Every row comes from one small tree of marks. Brackets hold a mark, then the marks that hang from it, in the order of their numbers. Every link used is in the known rows. Which tree was each row made from?
Known rows
[k62 [k35 [k426 k788]]]: [ 3.265  0.505  1.539  4.275 -2.471  2.728  2.219 -1.446  2.038 -1.118
  0.304  0.615  0.073 -3.626  2.242 -1.563  0.827  4.028 -1.278  0.445
  2.815 -3.813]
[k963 k103]: [-1.512 -0.520  0.228  1.225  0.298  1.110  0.044  0.908 -0.102 -2.530
 -0.874 -1.610  2.359 -0.515 -0.173  2.195  0.982 -1.101 -2.384  0.897
 -0.277 -2.100]
[k86 k788]: [ 2.733 -0.848  1.126 -0.593 -1.746 -0.030 -1.802  0.237 -0.151  0.567
 -1.934  0.894 -1.088  0.679 -0.037  1.449 -0.246  1.160  2.301 -0.751
  2.263  0.753]
[k103 [k35 k62] [k788 k86]]: [-0.536 -2.471 -0.716 -1.412 -4.058  1.203 -3.132 -0.220 -2.330  1.623
 -3.724 -2.418  2.842  3.447  2.174  0.729  1.736 -0.345  5.692  3.921
  4.903  2.875]
[k963 [k103 [k788 [k426 k35]]]]: [ 0.296 -5.833 -4.046  2.513 -1.565  3.801 -0.214  1.501 -2.151  1.177
 -1.047  2.100  5.227  1.113  3.028  4.389  2.574 -0.725 -0.911 -1.153
  5.975 -3.346]
[k963 [k103 [k35 k161] k788]]: [-0.875 -1.807  0.407 -2.580 -3.118  0.486  1.110  2.294 -1.718 -1.666
 -2.551 -3.830  5.975  3.226 -1.271  3.310  0.330 -1.939  2.173  3.596
  3.080 -1.971]
[k788 k86]: [ 1.368  0.594  0.636  1.488 -0.329  1.979 -1.589 -1.083 -1.478  0.075
 -2.996 -0.462 -0.412 -0.285  0.613 -1.765  1.466  1.848  2.163 -0.098
  0.812  1.568]
[k62 [k35 k161]]: [ 2.007  0.442  4.355 -1.228 -0.285  0.145  1.382  0.106  2.268 -1.477
 -2.768 -2.554  0.386 -0.084 -1.273 -1.190 -1.260  3.689  0.410  1.275
 -0.219 -2.487]
[k788 k86 k426]: [ 1.806 -1.040 -1.856  2.412 -0.057  2.780 -1.293  0.358 -1.446  1.679
 -3.788 -0.092  1.292  0.312  2.717 -1.184  1.615  1.615  2.469 -2.548
  2.103  1.217]
[k62 k35]: [ 1.055 -1.155  2.172  0.723 -0.182  0.363  1.372 -1.107  1.488 -2.014
 -1.640 -0.005 -0.622 -1.659 -0.369  0.600 -0.148  2.286 -1.415 -0.816
 -0.901 -0.462]
[k35 k161]: [ 0.839  1.423  2.164 -1.907 -0.130 -0.185  0.189  0.843  0.829  0.585
 -1.147 -2.265  1.049  1.398 -0.734 -1.706 -0.777  1.509  1.930  1.896
  0.539 -2.041]
[k35 k62 k161 [k426 [k788 k86]]]: [ 2.532  3.338  2.929  2.223 -2.848  3.639 -2.729 -0.544  1.248  2.440
 -2.367 -4.306  2.062  1.037  4.492 -5.823  1.757  5.192  4.716  6.700
  6.766 -4.679]
[k426 [k35 k161] k788]: [ 2.836  1.515  1.080  1.066 -2.752  2.193  1.060 -1.119  0.091  0.856
  3.318  1.206  1.660  1.222  1.489 -1.458  0.007  4.731  0.571  3.646
  5.077 -5.434]
[k426 [k35 k62] k788]: [ 0.209 -0.453 -0.509  1.834 -2.911  2.126 -1.418 -1.723  1.050  1.415
  4.187  1.184  1.459  1.064  3.514 -0.202  1.105  3.479 -0.468  5.002
  6.281 -4.404]
[k161 [k35 k426]]: [ 1.539  1.287 -0.257  2.229  0.843  2.538  0.743 -0.579 -0.869  0.228
 -1.999 -2.388 -0.032 -2.582  0.614  1.210 -0.104  3.245 -2.328 -0.246
  2.664 -1.493]
[k35 k62 k161 k426]: [ 0.807  1.818  2.534 -0.592 -0.301  1.449 -2.796  0.929  2.529  2.288
 -2.001 -5.992  1.909  1.240  2.849 -3.523 -0.128  2.105  2.359  6.627
  4.638 -3.712]
[k788 k62 k426]: [ 0.337 -1.628 -2.539  3.003  3.392  3.664 -1.017  2.578  2.397  0.567
 -2.572  0.701  2.089  0.436  0.873 -0.845  0.007 -0.837  0.759 -1.264
  0.656 -1.114]
[k103 [k788 [k426 k35]] k963]: [ 2.515 -4.891 -4.484 -0.073 -3.151  0.968  0.133  1.021 -1.034  2.856
  2.606  3.663  4.751  1.208  3.532  3.607  0.179 -0.680  0.965 -0.651
  5.630 -0.857]
[k426 k788]: [ 0.181  0.851 -0.424  1.385 -2.141  0.397  1.665 -0.041 -0.014 -0.006
  2.731  2.402  0.547 -0.028  1.035 -0.430  0.674  1.533  0.254  0.197
  1.235 -2.776]
[k86 [k788 [k426 k35]]]: [ 5.200 -3.447 -2.511  1.893 -2.087  2.678 -2.338 -0.348 -0.701  2.536
 -0.729  2.617  0.828  0.876  3.010  2.639  0.212  2.861  1.101 -1.594
  6.980 -0.538]
[k86 [k788 [k62 [k35 k161 k426]]]]: [ 6.639  0.147  5.337  2.392  0.618  5.198 -2.183  0.487  4.828 -1.127
 -6.616 -2.419  0.137 -1.031 -0.199 -2.649 -1.303  4.600  3.063  3.010
  3.835 -3.311]
[k788 k62 k86 [k426 k35]]: [ 3.740 -1.905 -2.690  5.915  1.996  7.636 -3.371 -0.813  0.210  1.516
 -3.401  1.433  2.072  0.052  2.782 -1.968  1.902  2.962  1.364 -0.065
  4.508 -0.253]
[k35 k62]: [-1.938 -0.159  0.812 -0.986 -0.314 -0.520 -2.093  0.196  1.292  1.115
 -0.233 -2.271  0.691  1.460  1.654 -0.421  0.043  0.064  0.809  3.349
  1.411 -0.868]
[k161 [k35 k62 [k426 k788]]]: [-0.042  1.626  0.425  2.609 -1.474  2.799 -0.013 -0.400  0.580  1.019
  0.369 -2.459  0.888 -1.415  3.391  0.272  0.580  4.996 -1.382  3.438
  5.721 -5.248]
[k86 [k788 [k62 [k35 k161]] k426]]: [ 4.995 -2.354  2.775  1.235  0.950  4.080 -1.369  2.765  4.570 -0.275
 -6.759 -0.808  1.500  1.257 -0.082 -0.642 -1.495  3.971  3.464 -0.691
  2.777 -3.149]
[k426 [k35 k161] [k788 k62 k86]]: [ 4.116  1.832  1.880  4.350 -0.029  7.077 -1.847 -1.555  1.116 -0.032
 -0.978  0.995  1.815  0.882  1.380 -4.668  1.320  5.990  3.086  4.547
  5.098 -4.685]
[k788 [k62 [k35 k161]] k86 k426]: [ 3.529 -0.943  2.592  3.134  2.668  5.810 -1.114  1.148  3.263 -0.793
 -7.960 -2.057  2.312  0.170  0.451 -3.684  0.293  4.627  3.386 -0.365
  1.226 -1.997]

Write each row's tree
[ 3.504  2.272  0.029  5.132 -2.622  4.361 -0.593 -1.755 -0.776  0.847
 -1.010  0.441  0.189 -2.024  3.718 -3.659  2.550  3.650  2.134  1.132
  4.618 -1.735]  [k35 [k426 [k788 k86]]]
[ 3.112 -2.715 -1.287  2.383  1.246  3.748 -2.783  2.587  2.158  1.348
 -3.917  1.860  1.096  1.027  1.067  0.517 -0.304  0.303  3.091 -1.713
  3.073 -0.402]  [k86 [k788 k62 k426]]
[ 1.623 -2.327 -2.874 -4.001 -4.629 -1.595  1.690  3.589 -0.346  1.870
 -0.045 -1.905  7.033  4.044  0.863  3.250 -1.851 -1.819  4.268  1.834
  3.947  0.132]  [k103 [k35 k161] [k788 k426] k963]
[ 2.984  1.429 -1.885  0.491 -3.572 -0.236  0.529 -0.997  0.812 -0.759
  2.472 -3.728  3.532 -0.908  1.410  2.078 -1.453 -1.330 -0.550  4.266
  3.118  1.747]  [k103 [k35 k426] k963]
[ 0.178  1.676  1.471 -4.928 -4.026 -2.644 -1.240  0.982  2.693 -0.158
  1.952 -6.849  5.139  3.570  0.507  1.199 -2.828 -0.164  2.062  8.694
  2.842 -0.431]  [k103 [k35 k62 k161] k963]
[ 1.887  1.151  4.233  2.150  0.579  3.561  1.886  0.676  4.779 -2.570
 -1.542  0.237  1.381 -0.205 -1.030 -2.997 -0.789  4.648  1.103  2.514
  0.143 -5.869]  [k426 [k788 [k62 [k35 k161]]]]
[ 2.948  2.420  0.301  7.092  1.253  8.008 -0.392 -1.155  0.164 -0.717
 -3.839 -0.235  0.387 -3.203  1.657 -2.774  1.625  5.992  0.601  1.088
  4.134 -3.411]  [k161 [k35 [k426 [k788 k62 k86]]]]
[-0.228  0.910  0.651  1.420  0.369  2.247 -1.963 -0.148  0.743  1.076
 -2.303 -4.619  0.597 -1.408  2.128  0.887  0.041  3.522 -1.582  3.208
  4.495 -2.534]  [k161 [k35 k62 k426]]
[ 2.358  1.743  2.123  1.426 -3.193  3.840 -2.878 -2.037  0.375  1.984
  0.284 -1.680  1.982  2.461  3.829 -3.803  1.433  6.770  3.316  6.871
  7.391 -4.783]  [k426 [k35 k62 k161] [k788 k86]]
[ 1.076 -3.557  1.447  0.131 -0.283  1.736  0.910  1.206  3.411 -2.023
 -1.355  2.211  2.780 -0.584 -0.626  1.535 -0.999 -0.395  1.021  0.785
 -0.466 -0.817]  [k103 [k788 [k62 k35]] k963]
[ 1.796 -1.198 -1.972  4.318  2.882  5.453 -2.590  1.184  0.881  0.771
 -5.287  0.224  1.818  0.202  1.692 -2.519  1.289  0.856  3.006 -1.349
  1.488  0.496]  [k788 k62 k86 k426]
[ 0.847  0.308  2.175 -1.399 -0.914  1.343 -2.975 -0.710  1.695  2.005
  0.530 -3.396  2.017  2.843  1.962 -1.511 -0.246  3.492  1.146  6.850
  5.310 -3.707]  [k426 [k35 k62 k161]]
[ 1.428  1.094  0.438  4.790  0.494  5.279 -1.143 -0.376  0.987 -0.774
 -1.611  2.265  0.666 -0.343  0.865 -3.714  1.536  2.738  2.752  1.237
  1.325 -1.701]  [k426 [k788 k62 k86]]
[ 3.843  1.896  3.754  2.364 -2.419  2.453  2.412 -0.481  2.852 -0.862
 -0.999 -1.636  1.075 -1.855  1.736 -3.279 -0.230  5.453  0.468  2.674
  3.574 -5.861]  [k62 [k35 k161 [k426 k788]]]
[ 1.017  0.523 -1.257  2.812 -2.039  2.608 -0.008 -0.405 -0.438 -2.770
 -1.107 -5.187  4.225 -1.226  1.204  2.657  0.758 -1.668 -2.411  3.490
  3.559 -0.676]  [k963 [k103 [k35 k426]]]
[ 1.426  2.322  1.272  4.263 -1.743  4.683 -1.581 -1.491 -0.745  1.242
 -2.626 -3.000  0.438 -1.667  3.967 -1.339  1.833  6.547  0.617  3.293
  6.398 -3.714]  [k161 [k35 k62 [k426 [k788 k86]]]]
[ 2.411 -3.208 -4.150 -0.730 -5.015  0.601  0.106  1.407 -2.362  1.302
 -2.025  0.119  5.574  2.248  2.560  3.229  0.681 -1.706  4.764 -0.417
  4.123  3.713]  [k103 k35 [k788 k86 k426] k963]
[-1.017 -0.045 -0.491  1.709 -2.368  2.336 -2.405  0.002  1.003 -1.539
 -1.306 -7.383  4.837 -0.074  2.686  2.106  0.930 -1.576 -1.589  6.953
  4.998 -1.652]  [k963 [k103 [k35 k62 k426]]]
[ 5.099  1.553  4.979  4.519  2.264  6.799 -1.947 -0.922  3.401 -1.532
 -7.841 -3.934  0.836 -2.116  0.619 -5.698  0.591  5.437  2.743  3.297
  2.474 -2.363]  [k788 [k62 [k35 k161 k426]] k86]
[ 0.771 -1.338  0.043 -3.661 -3.598 -0.734  1.020  1.692 -1.555  0.885
 -1.766 -2.207  3.525  3.626 -1.074  1.217 -0.540 -0.596  4.759  2.708
  2.832  0.344]  [k103 [k35 k161] k788]
[ 2.544  0.162  2.816  5.500  0.095  5.721  0.311 -1.538  2.528 -2.852
 -3.202  1.867 -0.113 -1.766  0.443 -3.023  1.420  4.796  1.326  0.350
  0.385 -2.336]  [k426 [k788 [k62 k35] k86]]
[ 1.081  2.589  2.312  0.662 -2.539  1.788 -1.309  0.862  2.623  2.279
  0.568 -3.792  2.452  0.977  3.812 -3.990  0.420  3.439  2.610  6.823
  5.884 -6.416]  [k35 k62 k161 [k426 k788]]
[ 2.526  1.355  1.204  3.006  0.150  5.101 -0.325 -0.339  2.615 -0.276
  1.924  1.454  2.335  1.160  0.461 -3.218 -0.211  4.155  0.956  4.640
  4.352 -6.184]  [k426 [k35 k161] [k788 k62]]
[ 2.734 -0.852  0.001  1.213 -0.839  4.102 -4.220 -0.515  0.399  3.861
 -3.320 -3.701  3.329  3.090  4.512 -2.635  1.260  5.094  3.620  4.041
  7.552 -2.461]  [k788 k86 [k426 [k35 k62 k161]]]
[ 1.240 -2.043 -1.360 -0.237 -3.830  1.581 -0.557 -0.607 -3.860  0.520
 -3.505 -0.321  2.324  2.043  0.502  1.110  1.602 -0.567  4.913  0.749
  3.326  3.839]  [k103 k35 [k788 k86]]
[-1.463 -4.832 -3.081  0.897 -1.028  1.790  0.498  3.532 -1.591  0.535
 -3.126  0.972  5.063  1.096  2.076  3.493  2.178 -2.684  0.547 -2.554
  2.848 -2.580]  [k963 [k103 [k788 k426]]]
[ 3.055 -0.300  2.121  4.961  2.409  5.128 -0.704 -0.654  4.063 -1.981
 -3.884 -1.119  0.259 -3.367  0.469 -2.534 -0.045  2.074 -1.035  1.491
  0.779 -2.058]  [k788 [k62 [k35 k426]]]
[ 5.397  2.420  4.365  4.074 -2.852  4.394  1.000 -1.786  1.442 -0.628
 -3.786 -2.082  0.733 -2.237  2.582 -5.007  1.386  7.287  2.572  2.368
  4.394 -4.151]  [k62 [k35 k161 [k426 [k788 k86]]]]
[ 1.653 -1.569 -0.136 -1.038 -3.182  0.138 -0.775  0.307 -1.978  0.810
 -1.378  1.645  2.526  0.974  1.414  0.503  0.964 -0.381  4.036  0.324
  1.995  1.765]  [k103 [k788 k86] k963]
[-0.761  0.319 -0.692 -3.005 -3.843 -2.402 -1.253  0.090  1.898 -0.503
  3.023 -4.493  4.201  2.058  1.062  3.081 -1.825 -1.684  0.450  6.504
  2.220  1.422]  [k103 [k35 k62] k963]
[ 1.005 -0.483  2.080  3.943  0.617  3.765  1.755 -0.188  3.996 -2.760
 -0.309  2.626  0.142 -1.624 -0.419 -1.280  0.048  3.185 -0.849  0.585
 -0.139 -3.987]  [k426 [k788 [k62 k35]]]
[ 0.659 -2.314 -2.303 -3.215 -5.077 -1.997  1.450  0.969 -1.314 -0.222
  2.244  0.062  4.241  2.047 -0.107  4.346 -1.123 -3.114  2.192  2.027
  2.090  2.567]  [k103 k35 k788 k963]
[ 3.944  1.199  4.107  1.128 -0.245  2.040  0.895 -0.416  2.649 -0.863
 -3.592 -4.028  0.722 -1.866  0.668 -2.499 -0.504  3.982  0.216  2.263
  2.155 -3.106]  [k62 [k35 k161 k426]]
[-2.222  0.649  1.648 -2.542 -2.277  0.298 -1.471  1.656  1.498 -1.862
 -1.581 -8.123  5.678  3.307  0.018  2.028 -0.684 -0.276  0.373  7.953
  3.238 -2.786]  [k963 [k103 [k35 k62 k161]]]
[ 2.451 -0.558  3.062  4.287  2.220  5.338 -1.376 -1.480  2.464 -2.742
 -6.015 -0.056 -0.468 -1.820 -0.587 -2.472  0.898  3.534  1.126  0.004
 -0.734  0.384]  [k788 [k62 k35] k86]
[ 2.738 -2.194  0.297  5.214  2.591  6.032 -1.273  0.171  2.482 -0.976
 -6.929  0.190  1.223 -1.388  1.384 -2.023  1.064  3.342  1.539 -2.319
  0.468  0.060]  [k788 [k62 k35] k86 k426]
[ 1.729  1.934 -0.452  3.927 -1.304  3.004  2.193 -0.824 -0.871 -0.004
  0.512 -0.184  0.143 -2.994  1.885  0.650  0.302  4.805 -2.092  0.140
  3.935 -4.308]  [k161 [k35 [k426 k788]]]
[ 0.556 -3.866  2.687  4.189  1.097  6.297 -1.175  0.521  0.736 -3.982
 -7.989  0.484  2.937 -1.083 -0.551  0.374  2.815  1.012  1.623 -0.116
  0.599 -1.863]  [k963 [k103 [k788 [k62 k35] k86]]]
